Known rows, with every way that one mark hangs from another:
J875(J404(J202) J463 J467(J282)): [-46   3  25   4 -32  21 -89  47  32  12  -7 -29  52 -15   0 -39  25 -54
 -40  -3 -23  61]
J467(J282 J404(J202 J875) J463): [  6  -5   6  22 -39   9  -8 -19 -10  62 -35  12  44 -13  -4  -5  -4 -63
 -29 -21  -6  59]
J463(J404(J202)): [-25   9  16  12 -45   4 -33  11  44   4  -3 -46  42  18  48 -10  -5  10
 -22 -33 -33  -9]
J875(J467): [-19 -25  28   2 -16  -5 -37  17  38 -10  -3  13  36 -21  -4 -13   6 -27
 -43  17 -14  -4]
J404(J202(J875)): [-25   0  26  18 -17 -11 -30 -29  27 -12   1 -21  62  21  29 -16  -2 -22
 -14 -30 -43  42]
J404(J875(J202 J467(J282))): [ -4 -27  26  16 -24  16 -81  11  -3  13  -9  -1   9 -29 -22  -1  -5   0
 -37  50   8   6]
J202(J282 J467 J875(J463(J404))): [-21   3  37  10  11   2 -31 -42 -49 -46 -19 -65  90  14   8 -56 -15  16
 -20   0 -30  20]
J875(J404(J202(J467)) J463): [-40  20  23   6  -3   9 -62 -32  -8   7 -29 -57  67   1  18 -81  22   0
  -6 -17 -29  42]
J202(J282(J467) J875): [-19 -13   7  17 -17   1 -35 -39   9 -37 -35 -10  77   7   9   3  31   9
 -22 -32 -32  11]
J463(J404): [-14  -1   2  14 -38  -6 -11   6  25  -6 -10 -44  32   2  27  -7  -3   3
 -13  -3 -23 -20]
J282(J467(J463 J875)): [-35 -30   3  21 -39 -47  28 -22  29 -48 -37  -9  68  -6  38 -29  29 -28
  -5 -30 -40  11]
J404(J202(J282 J463) J875(J467)): [-19  18  25 -10 -22  52 -49   9  21  21 -16   3  38 -23   7 -22 -19 -12
 -62 -13 -19  27]
J282(J467(J463)): [-13 -10  -5  23 -32 -29   9 -33  11 -27 -50 -13  56  -9  19  -4  22 -16
 -10 -26 -42   7]
J875(J202 J404 J463 J467(J282)): [-37  -9  16  17 -16  -7 -85  12  11 -21  -2 -39  29 -27 -21 -38  39 -37
  -9  41  -7  41]
J282(J467(J404 J875)): [-23 -38   3  18 -45 -41  25 -14  55 -14 -28   2  74 -15  15 -43  63 -42
  -2 -32 -18  10]
J467(J282 J404(J875)): [ 14 -19  -7  17 -37  17 -18  -1 -13  66 -30   9  28 -30 -33  -8   7 -44
 -24  19   9  33]
J404(J202(J282 J467) J875(J463)): [ -8  12  28  -7   6  47 -79 -28 -61  24 -36 -27  56 -18  -4 -62 -13  38
 -58  -2  -5  25]
J467(J463 J875): [-37 -27   8  16 -21 -48  34 -21  16 -36 -12   4  45  -4  28 -36  -2 -43
  -9  -7 -23  19]
J467(J282 J463 J875): [-43 -33  14  23 -37 -27   7   6   7 -21 -16   7  50  -3  13 -16 -12 -52
 -14   2 -23  26]
J282(J467): [-14 -12  -1  18 -39  -8 -24 -10  29 -12 -38 -21  49 -13  13  -8  36   9
 -15 -19 -35  -7]
J202(J282 J463 J467(J875(J404))): [-68   4  22   2 -10  11 -12 -41  15 -23 -35 -25  75   4  21 -77   7  -1
  12 -20 -21  14]
J202(J467 J875(J463)): [-17  -2  37  17  21 -21 -19 -51 -45 -36 -16 -50  81  -4  -9 -71  -5 -14
  -1  17 -41  52]
J467(J404 J875): [-24 -33   9  13 -27 -40  28 -13  41  -4  -3  17  50 -15   6 -51  34 -59
  -6  -7  -4  16]

Rows:
[-25 -31  41  22 -12 -21 -16  -3   6 -31 -12  13  68   1  -5   8 -22 -77
 -30  13 -35  53] | J202(J875(J467(J282 J463)))
[-29   5  21  15 -43  12 -49 -20  37 -33 -25 -49  93  36  57   9  19  26
 -29 -73 -47   2] | J463(J404(J202(J282(J467) J875)))
[ -6 -20   7  29 -31 -19  15 -19   1  19 -30  20  50 -13 -22  -3   7 -77
 -10  -4 -13  36] | J467(J282 J404 J463)
[-17 -12  31   8   9 -28 -20  -2   0 -47   9 -20  58 -22 -11 -46   8 -62
 -33  28 -33  61] | J202(J875(J463 J467))
[-37 -14  38  17 -13 -26  48 -41  23 -13 -21 -14  85 -11   1 -91   3 -49
  22 -12 -33  28] | J202(J463 J467(J404 J875))
[ -8   9   4  21 -56  21 -27  11  -9  36 -30 -40  35   9  40  11 -39 -14
 -32 -21 -23  27] | J467(J282 J463(J404(J202 J875)))
[-37 -15  17   1  -5   3 -84 -26  33 -24 -10   7  26  -8   0 -15  43   7
 -24  11  16 -12] | J875(J202(J282) J404 J467)
[-67 -10  10  18 -48 -15 -24   2  38  -1 -21 -10  59  18  46 -28  11 -54
  -3 -42 -23  52] | J467(J282 J463 J875(J404(J202)))
[  -4  -22   34   31   11  -47   10 -101  -22  -18  -33   -3   61   -2
  -10  -48   15  -20   20    5   -9    7] | J875(J202(J467(J404 J463)))
[-23 -21   8  23  -9 -65  12 -36  11 -39  13 -24  41 -29 -11 -86  52 -51
  11  19  -4  37] | J467(J404 J875(J202 J463))
[-26  20  -5  15 -51  17  -6  -4  33 -29 -42 -60  63  -3  26  -6  14  21
  -9 -42 -52 -18] | J202(J282(J467) J463(J404))
[-20  -7  33   8  -8   6 -14 -46 -30 -26 -45 -23  71  17  25 -20 -29  26
 -25 -17 -16 -29] | J202(J282 J467(J463(J404)))
[-54  34  27   4 -10  42 -53 -43  15  10 -42 -36  76  15  21 -55   1  16
  -1 -47 -34  20] | J875(J404(J202(J282 J463 J467)))
[-31  -6  55  13  14   3 -34 -78 -30 -30 -32  -2  99  35  27 -27 -25   1
 -28 -43 -35  32] | J404(J202(J282 J467(J463) J875))
[-18 -24  34  13   4 -41  10 -31  14 -48  -6  13  62  -1  10 -11  -9 -71
 -24   5 -35  46] | J202(J875(J467(J463)))
[-42  17  51  23 -31  40 -49  -5   7  16 -29 -44  77   9   4 -37 -35   1
  -5 -23 -58  29] | J404(J202(J463 J467(J282)))
[-64  -5   5   2 -27 -11 -21 -28  34 -18 -22   6  59  19  54 -34  23 -29
 -20 -56  -8  28] | J467(J463 J875(J404(J202(J282))))
[  4  -6   7  16 -45  29 -40   4   6  76 -23   4  39 -16  -9  -9   7 -40
 -35 -13   1  41] | J467(J282 J404(J202 J875))
[-24 -10  45  24   5   0 -44 -22 -52 -23 -20 -49  86  -1 -25 -54 -16 -21
  -7  25 -42  60] | J202(J467(J282) J875(J463))
[-18  -6  29  12  -5  -8 -13 -35  37 -24  -2  14  43 -26 -29 -33  29 -41
 -14   7  -7   9] | J875(J202(J282 J463) J467(J404))
[ -3 -18  26  14   4 -42 -22 -21  17 -28   9  -8  36 -43 -33 -61  50 -58
 -18  36  -3  32] | J875(J202 J463 J467(J404))
[-20  19   6  26 -50  -6  14 -27  64   9 -36 -30  78 -10  17 -36  43 -44
   5 -64 -61  37] | J282(J467(J404(J202(J463))))
[ 10  -4  -6  15 -47   9 -20 -25  28  49 -45  -8  56 -18  16 -21  45 -17
 -26 -45 -15  26] | J282(J467(J404(J202 J875)))
[-44  13   0   0 -26  29 -74 -17  33  19 -24  -7  42  11  27 -13  31   7
 -29 -43  -4   9] | J875(J404(J202(J282)))
[  6   4 -10  26 -26 -29   3 -51 -25 -13 -24 -50   7  -4  30 -10 -15  12
   4  16  -5  -1] | J467(J463(J404(J875(J202))))
